What can hang from each mark:
J255: J378 J695
J378: J255 J316
J67: J695
J107: J316 J526
J271: J255 J316
J695: J67 J255 J526
J526: J107 J695
J316: J271

Known rows, with every way that one mark hangs from another:
J526(J695): [ -6.1  13.4   0.8 -21.5   6.6  -9.6   2.6  -7.7  -4.4   0.4  -9.4  10.8
   1.6 -13.9  14.5  -4.1  -1.3  -7.7 -10.5 -14.0   4.1   9.8  -7.4  -5.0
   7.7]
J67(J695(J526)): [ -9.5  -5.6   5.3 -12.3   8.4  -7.2   0.1 -11.8   5.9 -15.1   2.2 -13.2
 -11.5 -28.1  -2.2   3.3   0.7  39.1 -55.3  -6.5  28.2 -41.5   1.8  -2.1
   4.8]
J316(J271(J255(J378 J695))): [-12.0  -5.1 -11.4  14.6  -4.1  18.1  -7.9   3.1   0.5  10.2  -2.7 -10.7
 -30.1  24.2  12.7  -6.4   0.6 -27.3  47.9   5.3  26.4 -14.2  13.9  22.0
  -2.8]
J695(J67 J526(J107)): [  7.1   5.9  16.2  -6.2   0.8  -1.3  -2.2   4.7  -0.6  -3.1  18.1  -6.7
  18.8 -19.7   1.0  14.1  12.8  40.1 -24.5  16.6 -44.5 -10.1  -5.8 -11.4
  16.5]
J255(J378 J695(J526)): [  3.3 -10.8 -20.8  22.5 -15.4   4.7  13.4   1.9   5.7  13.6 -17.5   2.4
 -22.4 -31.2 -20.7   2.3  11.1  -1.4  -4.7 -19.1   9.7  26.5  -6.1   3.7
  -5.1]
J695(J67 J255(J378) J526): [ 31.9  -5.6   3.2  16.1  -9.5  -7.7   0.5  20.0  10.6  12.3  23.1  -2.0
   6.4 -30.1  -5.5  16.9  17.8  27.6 -32.4  -4.3 -54.5 -23.2   5.0  -4.1
  13.5]
J378(J255(J695(J67)) J316(J271)): [ -4.1   3.4  13.6  -1.2 -11.1  -1.4  -6.5  14.8  -3.8 -19.6  -3.3  18.1
  19.2  26.0  -9.0   1.9  -5.3 -34.7 -23.2   6.9 -15.6  24.0 -29.0  11.1
   7.8]
J316(J271(J255(J695))): [-15.3  -3.2  -6.7   2.7  -5.8  18.4  -9.0   1.6  -2.3   4.7   0.9 -12.7
 -20.1  38.7  18.8  -5.6  -2.8 -26.5  38.4   9.0  28.2 -20.3  12.8  24.6
   1.1]
J107(J316 J526(J695)): [ -9.3  13.0 -11.0  -3.2  10.7 -12.2   2.7  -5.6  -8.2 -12.7 -10.8  13.7
   1.4  19.6   7.0  -8.4 -20.3 -20.3  25.2 -21.0   9.8  29.9   2.7 -27.9
 -13.9]
J67(J695(J255(J378(J316)))): [ 10.9 -10.3  -4.8  -7.1  14.5  -6.5   0.4  -3.2   8.9  -5.3  -2.7  -7.4
  -2.9 -36.4   6.4  -3.9   1.4  16.2 -45.4  -9.3  27.6 -28.7   7.9   0.6
  -5.7]
J271(J255(J378 J695(J67)) J316): [  7.9 -20.7   2.9  16.9 -18.5  41.0   5.8   2.4  -5.1  13.4  12.6  -6.0
  -1.6  27.9  -3.9  -1.4   3.1 -15.0  29.1  16.3  -0.3   1.4  19.7   2.9
   5.9]
J526(J107): [ -5.3   9.8   1.5 -18.5  20.9  -1.7   0.5 -13.6  -3.5   3.8  -5.7 -10.4
   5.3  -5.4  13.5  -1.5   4.6  29.7  34.6  23.4  12.6   4.9  -6.9  -5.7
   1.0]
J378(J255 J316): [-11.3  15.4  19.6 -10.1   5.1 -17.6  -0.7  -3.4  -3.5 -21.6  -4.2  10.5
  12.6  27.4 -19.7  -3.8  -9.1  -6.8   0.9   7.4  -2.9  10.9 -33.5   8.7
   5.1]
J526(J107(J316(J271(J255)))): [-17.3  10.1   1.4 -14.3  18.2   6.5  -6.5  -9.5  -1.9   0.4  -6.1  -7.5
  10.7  11.5  11.6  -4.3  -5.8  11.8  62.8  23.0   8.4   2.9   6.8 -11.1
 -18.1]
J526(J107(J316) J695): [ -9.4  18.2   4.9 -31.3  18.8 -12.9   1.5 -14.7  -5.8   1.8 -14.7  18.5
  28.8 -29.2   9.6  -2.6  -7.0   9.3  11.5  -3.9 -10.2  34.4  -1.8 -33.9
 -15.9]
J67(J695): [ -6.8  -5.2  -1.5 -18.3  14.9   2.5   0.3  -9.3   3.9 -14.4  -4.4 -13.8
  -5.8 -18.3  14.0  -3.5  -0.8  23.7 -33.1  -1.2  42.6 -34.5   2.6  -0.6
   1.1]
J526(J695(J255)): [  9.5   8.6  -0.4 -22.0   4.1 -17.1   2.6  -3.3  -1.0   9.2  -2.0  13.5
   9.9 -15.3  16.5   0.2  -0.9  -3.2 -22.7 -17.5  -5.9   1.1   0.2  -6.0
   6.8]
J255(J378(J316) J695(J526)): [  0.0  -7.6 -15.7  22.6 -15.6   2.0  10.9   2.5   3.3   3.6 -21.7   6.7
 -12.1 -32.8 -28.3  -6.3   7.6 -22.0 -21.8 -19.4   1.5  41.5 -12.7  12.0
 -10.0]
J67(J695(J255(J378(J316(J271))))): [  7.7 -10.7  -5.3  -3.8  14.7  -4.8  -4.6  -0.7   9.8  -5.9  -2.1  -8.3
 -10.2 -33.9  10.6  -3.3   2.1  10.1 -39.0  -4.8  28.1 -32.4   9.2   4.1
  -4.4]
J316(J271(J255)): [-19.0   3.6  -0.8   1.3   4.0  13.8 -13.3  -1.1  -1.1   1.2   6.3 -18.1
 -25.3  41.0  21.5  -6.5  -2.5 -16.9  53.2  16.9  24.7 -35.3  11.8  24.9
   4.5]
J271(J255(J695) J316): [ -5.6 -16.8   6.7  -0.9 -18.1  35.7   5.4  -9.4  -8.5   7.6  10.4 -10.7
   0.4  52.5  -0.2  -4.1  -5.3 -11.2  28.3  19.8  21.3  -7.5  16.0   9.2
   7.1]
J107(J316 J526): [-11.5   8.4 -15.0   4.6  11.2  -1.6   2.3  -3.1  -4.9 -15.4  -8.6  -2.9
  -5.1  38.5   5.4  -8.8 -17.3 -11.1  53.3  -5.1  21.3  16.4   0.8 -17.4
 -14.8]
J695(J526): [-13.1   6.9   4.5  -1.6  -2.4  -8.4   1.7  -8.1   3.1  -4.3   2.8 -11.9
 -15.0   0.2  -9.6   4.8   5.3  27.8  -1.4   2.1   0.3 -19.8 -10.7   8.1
  11.1]
J378(J255(J695(J526))): [ -3.1   1.2   8.6  -3.6 -13.3 -13.6   8.8  -2.0  -0.5  -2.7  -1.5  12.7
   1.9  19.8 -24.0  14.2  -3.2  19.5 -11.7  -7.2   3.3   5.4 -23.5  -5.5
  10.0]
J255(J378(J316) J695(J526(J107))): [  1.8  -5.8 -13.1  18.4  -9.0  -1.4  10.2  -2.1   1.5   7.6 -21.4   8.1
  -5.8 -42.0 -28.3  -4.5   8.3 -10.3 -18.5 -12.1  -2.7  48.7 -11.5   4.0
 -12.7]
J695(J255 J526): [  9.6   0.5   2.5  -2.4  -5.8 -19.1   1.9  -1.5   8.0   8.3  12.6  -8.2
  -3.8  -3.1  -7.2  10.8   6.0  34.0 -19.5  -3.2 -13.8 -31.8   0.0   6.5
  10.1]

Rows:
[ 29.6  -0.9  14.7  -6.5  -2.7 -12.2  -2.1  11.0   4.2   9.9  28.0  -2.9
  29.8 -22.5   3.7  20.3  13.8  46.1 -42.8  11.1 -58.4 -22.2   4.7 -12.7
  15.6]  J695(J67 J255 J526(J107))
[  9.7   8.9  -4.6   0.0   9.2 -11.4   0.6   0.6 -12.0  -6.0   5.0   7.6
  -6.4  11.5  20.6  -2.0  -6.3 -12.9 -12.5 -13.4  -0.3  14.6  -0.1 -13.8
  16.3]  J107(J526(J695(J67)))
[ -9.2  -4.3  -4.1   3.1  -7.6  22.2  -9.9   8.3  -2.7   3.4   6.1 -11.3
 -11.8  36.8  22.9  -3.5  -0.5 -27.3  29.2  10.7  14.4 -21.0  13.5  21.6
   4.4]  J316(J271(J255(J695(J67))))
[ 14.9  -2.3  -4.6  14.8  -3.3 -19.6   3.7   0.7  12.0  16.1   8.0  -5.4
 -18.2 -24.0 -16.2  10.2  11.2  31.4  -6.5  -8.7 -15.7 -22.2   1.7   4.3
   4.5]  J695(J255(J378) J526)
[ 12.0   7.3  -9.1  -1.0  10.8 -22.3   2.3  -5.9  -8.9   1.9   3.0   8.0
 -13.0  12.8  16.5  -2.3  -8.8  -7.8  -8.0 -17.9  12.1   9.2   3.8 -11.0
  11.6]  J107(J526(J695(J255)))
[ -0.5 -19.4  -1.0  16.0 -15.4  35.6   7.2  -7.0  -4.6  15.5   5.3  -7.7
 -14.1  31.1  -9.5  -4.5  -0.1 -13.0  41.4  14.3  18.8   1.8  17.8   6.7
   1.3]  J271(J255(J378 J695) J316)
[ 15.2 -13.0 -15.2  23.3 -20.0  12.7  11.2  15.4   4.6  11.1  -7.3   5.3
  -5.3 -35.1 -13.6   6.8  15.7  -4.2 -22.1 -16.5 -17.6  25.8  -3.7  -2.5
   1.5]  J255(J378 J695(J67 J526))
[  0.5   4.4  19.5  -2.9 -16.2 -12.0   3.9   8.4  -4.4 -18.7  -0.4  20.5
  28.7  14.5 -29.0   5.5  -5.5 -11.7 -48.9  -5.2 -27.5  25.8 -31.8   3.0
   7.2]  J378(J255(J695(J67 J526)) J316)
[ -3.1  -6.5  -3.8  16.6 -14.7   6.4   8.1  -4.8  -3.0  10.5  -1.4  -2.4
  -8.9  10.7 -22.2 -10.8  -4.0 -21.2   6.2 -17.4   9.3   3.5  13.9  17.3
 -14.0]  J271(J255(J378(J316) J695(J526)))
[  8.4 -10.3   1.5  -0.9   7.9 -16.3   0.7  -5.7  11.0  -5.6   4.0  -6.6
  -8.6 -45.2 -10.1   3.0   2.9  31.4 -66.8 -14.4  13.2 -36.1   7.3  -1.0
  -2.4]  J67(J695(J255(J378(J316)) J526))
[ 17.2  -0.5  -0.5   8.8   6.5 -23.8   2.5  -6.1   9.4  21.4   8.3  -3.7
  -9.2 -38.0 -15.7  12.8  12.4  48.0  -3.1   1.4 -21.3 -11.7   3.9  -7.6
   0.6]  J695(J255(J378) J526(J107))
[-12.1   3.3   3.6  -0.9  -4.1  14.1 -10.1   7.0  -5.1 -13.8  -1.9  -5.4
   6.8  26.8  10.3 -15.5  -4.2 -46.8   2.4  10.6   1.0   3.3  -2.7  29.0
  -1.4]  J378(J316(J271(J255(J695(J67)))))
[ 14.7   6.2 -12.8   7.3  11.9 -22.6   3.3  -4.8  -6.9   5.7   0.8   9.0
 -20.1   2.1  12.4  -2.7  -6.3  -8.9  -2.1 -20.5  11.1  13.6   4.8 -11.8
   8.5]  J107(J526(J695(J255(J378))))
[  6.8  -0.5   8.4  -7.3 -11.8  -1.4   7.5   9.6  -2.4  -4.4   1.2  14.0
  18.0  23.1  -7.3  12.7  -1.2   6.8  -9.6  -1.7  -5.4   9.6 -21.9  -8.2
  12.2]  J378(J255(J695(J67)))
[ 21.6   6.8   5.4 -21.2  -0.4  -9.3   0.6  10.6  -2.0   6.4   7.9  16.1
  27.1 -20.3  24.0   5.2   3.8  -5.7 -41.6 -14.8 -33.6   0.9   2.6 -11.8
  13.2]  J526(J695(J67 J255))
[-17.9   4.5   1.1  -1.2  -2.2  10.6  -9.0   0.8  -4.6 -12.5  -7.0  -6.7
  -1.7  29.6   7.0 -17.8  -6.4 -45.5  11.9   9.2  14.8   3.6  -3.5  31.9
  -4.6]  J378(J316(J271(J255(J695))))
[ -5.6  -6.1  -9.0  15.1  -6.1  22.1  -8.6   9.6   0.0   8.8   3.0  -9.4
 -21.6  22.1  16.5  -3.9   2.9 -29.1  38.0   6.8  13.0 -14.7  14.9  19.6
   0.3]  J316(J271(J255(J378 J695(J67))))
[-15.4  10.2   7.3  -8.5   6.8 -10.3   0.8 -12.9   1.9  -3.3  -1.3  -6.5
   4.0 -10.9 -13.6   5.8   0.9  39.8  14.3   9.2  -9.8  -2.0  -6.9 -12.3
  -5.3]  J695(J526(J107(J316)))
[  8.3  -8.6   7.4 -16.7  12.9 -18.0  -0.3 -12.1   7.4  -2.8   9.9  -9.6
   3.0 -39.0   0.3   9.5   2.2  54.8 -65.7  -3.5  15.1 -42.5  10.2 -10.6
   1.2]  J67(J695(J255 J526(J107)))
[ 16.9 -11.7 -12.1  19.6 -13.3   9.8  10.6  11.0   2.8  14.9  -7.2   6.1
   1.1 -44.8 -13.2   8.9  16.5   7.5 -20.7  -9.1 -21.8  32.8  -2.5  -9.9
  -1.2]  J255(J378 J695(J67 J526(J107)))
[-18.0   7.7 -16.0  11.0  12.0   2.5  -8.2   1.6  -3.1 -16.1  -7.8  -5.0
 -18.9  43.4  15.0  -7.5 -16.2 -23.4  64.5   3.8  23.1   9.4   3.6 -10.1
 -11.9]  J107(J316(J271) J526)
[  2.3  15.7  10.7 -30.3  15.2  -4.6  -0.6  -0.9  -7.0  -0.6  -4.7  21.3
  45.9 -33.3  16.8   2.4  -2.8   6.2  -7.6  -0.8 -38.2  34.2   0.5 -39.6
  -9.5]  J526(J107(J316) J695(J67))
[ -6.0   6.1  11.3  -8.1  -8.8 -11.2   5.5   0.8  -5.0 -16.8 -12.2  18.3
  20.2  24.3 -23.1  -3.0  -9.7 -20.0 -20.1  -3.7   1.9  31.5 -33.2   7.9
   0.6]  J378(J255(J695) J316)
[-10.0   5.7 -11.2  17.8  10.8   4.7  -5.3   2.6   4.7  -3.4 -16.6  -5.9
 -27.6 -14.9  -1.0 -13.7   7.5 -26.7  38.7   7.2  10.4  13.8 -11.8  19.9
  -4.7]  J255(J378(J316(J271)))
[-15.8   5.1 -15.2  21.1  10.2   3.9  -7.3   0.3  -4.0  -8.0  -2.0  -5.4
 -24.8  47.3   7.3 -10.3 -18.5 -28.1  76.5  -2.5  22.5   3.0  17.1  -8.5
 -19.1]  J107(J316(J271(J255(J378))) J526)
[-17.2  11.0  -1.5 -15.7  20.2   4.8  -6.4  -7.8   0.0  -2.8 -11.2  -6.6
   9.9   1.1  14.2  -2.5  -2.1  13.8  59.2  25.4   7.4  10.9  -2.2 -13.7
 -15.1]  J526(J107(J316(J271)))
[ 13.4  11.6   6.0 -29.9  18.0 -23.5   1.1 -12.6  -4.8  16.6  -1.8  16.0
  22.7 -35.3  17.1   3.9   0.9  20.2 -18.1  -3.6 -13.9  16.1   3.0 -22.5
   1.6]  J526(J107 J695(J255))
[ 25.3   4.8   0.0  -9.4   1.6  -9.1   2.1  11.8   0.9  12.1   4.7  17.8
  16.8 -34.8  17.7   4.6   7.2  -7.3 -31.9 -18.1 -35.1   7.3   4.0 -13.4
   9.4]  J526(J695(J67 J255(J378)))
[ -7.5 -16.7  10.9   3.4 -22.7  29.0   5.5 -11.2  -7.1   6.9  14.9  -9.9
  -3.2  46.0 -11.7   0.7  -4.1   0.2  14.0  16.3  11.1 -12.3  15.3   8.5
   9.5]  J271(J255(J695(J526)) J316)
[ -2.2  15.5   9.7 -25.9  15.3  -1.7  -7.8   2.1  -5.6  -1.5  -3.8  20.0
  37.1 -29.6  23.7   3.3  -2.1  -2.0  -0.1   5.4 -36.7  29.0   2.2 -34.3
  -7.7]  J526(J107(J316(J271)) J695(J67))
[  2.4   4.1  15.1  -7.3 -11.8  -5.5   4.1  10.3  -5.8 -19.0  -4.6  19.9
  32.4  20.4 -17.8   0.7  -6.4 -22.8 -32.7  -1.6 -17.3  30.7 -31.4   3.9
   5.0]  J378(J255(J695(J67)) J316)
[  6.4 -10.0   4.2 -12.5   6.0 -14.5   0.3  -7.5   9.3  -6.6   9.4 -10.6
  -3.2 -30.2  -0.1   7.6   1.4  43.2 -68.4 -10.3  19.0 -50.0   9.0  -2.9
   3.7]  J67(J695(J255 J526))
[-20.7   9.3   4.8  -2.4   4.8   7.1 -12.1  -1.3  -4.1 -14.8  -3.3 -10.4
  -5.3  30.3   8.4 -18.4  -6.1 -39.4  22.2  14.5  11.8  -6.1  -4.2  32.5
  -2.6]  J378(J316(J271(J255)))
[ 29.5  -3.1   6.6  15.6  -9.6  -9.4  -1.1  20.0   9.0   5.3  20.0   1.1
  13.7 -31.2 -10.8  11.1  15.1  13.8 -44.3  -4.3 -60.5 -12.8   0.5   1.7
   9.8]  J695(J67 J255(J378(J316)) J526)
[ 11.5 -10.4   2.2  -4.8  14.3 -18.3   0.9 -10.6  10.3   2.5   6.1  -7.6
  -7.4 -54.2  -6.1   8.9   5.8  52.7 -56.6  -7.3  13.6 -36.1  11.9 -13.0
  -2.5]  J67(J695(J255(J378) J526(J107)))
[ -1.9  -8.1 -23.2  20.9  -8.6  14.4   3.6   8.2   2.5   3.4 -27.5   5.0
 -16.6 -19.6  -5.7 -12.3   6.7 -46.0   8.3  -8.1  16.8  44.0 -10.4  18.4
 -11.3]  J255(J378(J316(J271)) J695)
[ 10.1  -9.8 -17.5  22.1 -12.9  22.4   1.5  21.8   1.7   0.6 -17.0   7.2
   0.7 -24.0   1.9  -7.4  11.4 -48.0 -10.5  -5.1 -10.5  43.1  -8.1  12.6
  -4.9]  J255(J378(J316(J271)) J695(J67))
[  6.2   0.5  14.8  -5.9 -11.6 -10.5   6.9   4.6  -2.1  -1.7   6.0  15.3
  18.9  10.2 -18.4  18.9   0.5  25.7 -23.4  -0.1 -18.6   9.9 -21.3 -14.6
  12.6]  J378(J255(J695(J67 J526(J107))))
[ -6.7   3.0  -0.1  10.3   3.7   6.4   1.9  -7.0  -2.9   6.3   1.9 -10.3
 -12.7  20.2  -7.7 -16.7  -4.3 -17.7  43.8  -3.1  14.7 -12.4  13.4  19.3
 -11.4]  J271(J255(J378(J316)))
[ 24.2   0.7  13.0  -8.0  -3.3  -9.2  -1.8  13.0   5.7   5.5  23.7   0.5
  40.1 -20.6  -0.8  18.8   8.4  41.9 -30.7   8.4 -62.9 -14.9   6.6 -21.4
   2.7]  J695(J67 J255 J526(J107(J316)))
[ 12.9  -0.5 -10.8   8.9   6.5  -5.5  -3.0   6.9   8.1   9.1  -3.5  -4.2
  -9.9  -9.4   5.8  -4.9   6.8  -9.8  18.0   2.8  -0.5  -5.1  -1.1  15.7
  -2.6]  J695(J255(J378(J316(J271))))
[  4.8  -7.6   6.2 -17.6  12.2 -16.1  -0.2 -11.1   8.7  -5.6   6.4  -6.7
  10.3 -37.2  -2.5   8.4  -1.8  51.6 -57.1  -5.4  11.4 -37.5  11.9 -17.1
  -7.7]  J67(J695(J255 J526(J107(J316))))
[-23.8   5.4  -7.8   3.8   4.2  16.3  -7.2   2.4   4.2  -4.4  -8.8  -7.6
  -7.0  27.6   6.3  -9.5  -9.3 -20.9  76.9   6.1  12.8  -7.7  10.5   0.8
 -23.6]  J107(J316(J271(J255(J378))))
[  1.1 -18.3  14.3   4.0 -25.9  35.1   3.8  -1.8  -7.6   5.5  21.8  -8.3
   9.0  42.4  -6.2   4.0  -1.0  -1.9   0.9  18.8  -7.6 -12.4  16.4   4.7
  13.6]  J271(J255(J695(J67 J526)) J316)
[-18.3   6.0 -11.9  13.0   8.9   4.3  -8.3  -1.0  -5.8 -12.0   0.2  -6.6
 -17.9  57.8  12.1  -9.8 -21.2 -26.8  69.2   0.4  23.8  -1.6  15.9  -6.9
 -16.5]  J107(J316(J271(J255)) J526)
[-17.7  14.7  18.5  -3.4   6.0 -13.4 -11.2   1.3  -1.6 -22.7  -3.3   9.2
  -0.9  32.3 -10.2  -2.4  -8.0 -19.1  11.6  15.8  -0.2   3.6 -31.5  16.0
   7.8]  J378(J255 J316(J271))
[ -2.4 -19.2   3.7  20.3 -19.8  28.8   7.1  -9.0  -3.1  15.1  10.2  -7.3
 -17.7  24.7 -20.4   0.1   1.2  -2.4  27.1  11.0   9.7  -2.7  17.3   5.4
   3.7]  J271(J255(J378 J695(J526)) J316)
[-15.6   1.4  -5.5  13.3   5.5  13.6 -11.7   0.4   1.7   7.0   2.9 -15.7
 -35.7  26.5  15.5  -6.7   1.2 -17.7  62.7  12.8  22.9 -28.4  13.5  22.7
   0.4]  J316(J271(J255(J378)))
[ -9.1  -4.9  -9.1  -3.0 -12.7   5.9   5.0  -2.3   0.0   3.1 -13.0   1.3
   4.8  -6.0  -6.4   4.6   1.3   4.0  -7.1  -2.0   6.5  21.7  -5.4  -3.2
  -7.3]  J255(J695(J526(J107(J316(J271)))))
